Every row comes from one small tree of marks. The marks that hang from a mark follow it in brackets, in alphabetical order. Every link used is in the known rows. Which tree was each row made from?
Known rows:
pafun[gomuf nibul[nurub[gadid]]]: -0.24 -1.52 -2.08 0.59 1.32 0.40 -2.92 1.41 2.63 2.13 0.26 0.43 1.38
 1.68 0.07 1.76 -0.42 1.23
nibul[nurub[gadid ripofi sasom] pafun[gomuf]]: 1.30 0.03 0.87 0.37 -0.99 -1.58 -0.52 0.90 2.49 0.88 1.81 1.70 -0.03
 -0.63 0.16 1.52 -0.12 2.33
sasom[nurub[nibul ripofi]]: 3.01 -4.11 -0.26 1.55 1.44 1.25 -0.36 0.07 -1.09 -2.73 0.30 -0.78 -0.99
 1.21 0.98 1.56 0.56 -2.36
sasom[nurub[gadid]]: 1.57 -3.66 -0.28 1.40 0.69 1.43 0.10 -0.32 -0.04 -1.77 -1.48 -2.31 0.84
 0.56 1.90 1.06 0.76 -2.20
pafun[gomuf[nurub[gadid ripofi]] nibul]: 0.47 -1.13 -0.73 0.07 1.01 1.77 -2.98 -1.16 0.48 1.74 1.11 -0.09 1.40
 0.20 -0.57 0.30 -0.89 -0.17
nibul[pafun[gomuf[nurub[gadid sasom]]]]: 0.56 -1.30 0.43 0.29 -2.47 1.99 -0.40 -0.25 0.62 2.24 0.31 0.85 0.40
 -2.56 0.34 1.10 0.18 0.32
nurub[gadid nibul ripofi sasom]: 6.21 -3.39 1.35 -0.26 3.01 -0.94 -1.54 -0.89 -0.93 -1.03 4.68 -0.13 2.64
 2.56 -0.38 -0.17 -1.64 -0.51
pafun[gomuf[nibul nurub[gadid ripofi sasom]]]: 1.86 -0.96 1.48 0.56 -1.80 2.48 -1.40 -1.58 1.10 0.31 1.05 -0.96 0.04
 -0.70 -1.12 1.09 -0.50 1.02
pafun[gomuf]: -0.24 -2.88 -0.92 1.24 -1.28 3.56 -1.27 1.51 2.57 1.51 -0.31 -1.18 -0.12
 -0.96 1.36 3.60 0.83 -0.52
gadid[nurub]: -0.06 -4.68 -1.22 1.94 -1.68 2.86 -0.03 1.32 1.33 -1.05 -1.23 -3.28 0.83
 -0.27 3.47 2.41 -1.10 -2.16
gomuf[nibul nurub]: 0.56 -3.44 -0.05 3.79 -3.57 4.87 -1.56 -0.38 -1.46 -0.01 -2.57 -1.97
 -0.83 -1.55 0.76 -0.03 -0.93 -0.71
pafun[gomuf[nurub[gadid ripofi sasom]] nibul]: 1.12 -1.57 -0.08 -0.12 1.32 0.96 -2.85 -1.28 0.78 1.13 1.84 -0.20 1.50
 0.34 -1.40 0.52 -1.00 0.07
gomuf[nibul pafun]: 2.10 -3.17 0.23 2.17 -2.79 3.72 -1.45 0.27 0.25 0.77 -2.30 -1.55 -0.99
 -1.30 1.02 2.12 -0.92 -0.25
gadid[nurub[nibul[pafun[gomuf]] sasom]]: 1.99 -3.83 -0.67 -0.45 -0.93 1.04 0.25 0.92 1.47 -0.23 1.77 -0.28 0.51
 0.24 0.93 2.85 -1.11 -0.54
nibul[nurub]: 0.02 -3.67 -0.99 4.45 -1.71 2.08 -1.37 2.58 1.17 -0.39 -1.79 -1.01 -0.25
 0.69 2.26 1.88 -0.59 0.17
gomuf[nibul nurub[gadid ripofi sasom] pafun]: 4.44 -1.49 3.11 1.51 -2.25 2.16 -1.48 -3.43 -1.23 -0.95 0.48 -0.97 0.10
 -0.39 -1.48 -0.69 -2.64 0.88
gadid[nurub[nibul[pafun[gomuf]]]]: 1.25 -3.23 -1.42 -0.27 -1.24 1.79 0.09 1.03 1.22 0.46 0.81 -0.11 0.34
 0.14 2.08 2.62 -0.96 -1.03
nibul[nurub[gadid] pafun]: 0.62 -1.50 -0.58 2.04 -1.55 -0.15 -0.58 1.65 0.67 1.31 -1.04 1.01 0.82
 -0.46 2.44 0.18 -0.52 1.04

Write each row's tree:
4.26 -0.82 0.38 -1.82 1.60 -0.49 -1.18 -0.63 -0.21 1.59 4.12 2.24 1.53
 0.49 0.52 0.29 -0.48 0.17 -> nurub[gadid nibul[pafun[gomuf]] ripofi]
3.77 -3.88 1.13 2.71 -0.33 2.35 -1.71 -1.10 -2.14 -1.48 2.13 -0.07 0.28
 0.68 -0.59 -0.21 -1.73 -1.09 -> gomuf[nurub[nibul ripofi sasom]]
1.66 -4.09 -1.51 0.56 -1.08 1.61 0.11 1.19 0.11 -0.14 0.36 -0.56 0.69
 0.19 2.70 1.67 -1.43 -1.71 -> gadid[nurub[nibul[pafun]]]
5.78 -2.39 1.17 -1.02 2.18 -1.67 -0.90 -0.57 -1.38 0.10 4.53 1.27 2.09
 0.75 -0.18 -0.65 -1.27 -0.22 -> nurub[gadid nibul[pafun] ripofi sasom]
6.18 -2.17 2.79 0.74 0.25 1.49 -1.68 -3.39 -1.94 -1.14 3.16 1.19 1.39
 1.93 -1.65 -0.98 -3.04 0.01 -> gomuf[nurub[gadid nibul ripofi sasom] pafun]
1.17 -1.14 0.50 0.91 -1.40 1.20 -1.41 0.66 2.91 0.40 0.59 -0.68 -0.53
 0.30 -0.12 2.47 0.03 1.97 -> pafun[gomuf[nibul[nurub[gadid ripofi sasom]]]]
2.75 -2.72 0.14 1.69 1.00 -0.15 -2.61 0.06 0.68 0.26 0.18 0.10 0.98 1.31
 -0.06 0.95 -2.28 0.53 -> gomuf[pafun[nibul[nurub[gadid ripofi sasom]]]]
5.30 -1.35 1.38 -2.18 2.00 -1.59 -0.93 -0.71 0.10 0.74 5.11 1.89 1.66
 0.74 -0.76 0.56 -0.75 0.51 -> nurub[gadid nibul[pafun[gomuf]] ripofi sasom]
0.76 -1.43 -0.96 0.41 1.90 -0.95 -2.84 0.90 2.64 1.01 1.77 0.27 1.22
 1.65 -0.82 1.71 -0.60 1.53 -> pafun[gomuf nibul[nurub[gadid ripofi sasom]]]
3.93 -2.11 1.71 0.93 0.73 0.95 -2.57 -3.10 -1.45 -0.24 1.39 0.00 1.75
 0.51 -1.35 -1.09 -3.05 -0.14 -> gomuf[nurub[gadid ripofi sasom] pafun[nibul]]
2.87 -2.41 -0.48 -0.89 1.34 0.37 0.10 -0.55 -0.07 -0.25 0.73 1.03 0.50
 1.04 0.45 1.20 1.01 -0.97 -> sasom[nurub[gadid nibul[pafun[gomuf]]]]
3.40 -4.73 0.03 0.73 0.42 0.67 -0.36 0.32 0.50 -2.46 2.54 -1.89 0.84
 1.46 1.25 1.97 -1.97 -1.55 -> gadid[nurub[nibul ripofi sasom]]
-1.23 -1.15 -1.16 2.09 -3.04 1.15 -0.63 2.72 2.49 2.13 -1.26 1.70 -1.44
 -1.50 1.59 2.76 0.65 1.61 -> nibul[nurub pafun[gomuf]]
3.31 -1.72 1.28 -0.04 0.10 1.99 -1.60 -1.71 0.61 0.02 3.26 0.70 1.02
 1.17 -1.35 1.03 -0.89 0.42 -> pafun[gomuf[nurub[gadid nibul ripofi sasom]]]
3.51 -1.51 0.29 -1.12 1.84 -0.40 -0.03 -1.07 -0.31 -1.00 1.83 1.09 -0.14
 0.78 0.41 1.03 0.78 -0.85 -> sasom[nurub[gadid nibul[pafun[gomuf]] ripofi]]
-0.44 -1.86 -0.86 2.11 -2.68 3.03 -1.51 1.91 2.86 1.10 -1.46 -0.74 -1.46
 -0.28 0.67 3.36 0.56 1.51 -> pafun[gomuf[nibul[nurub]]]
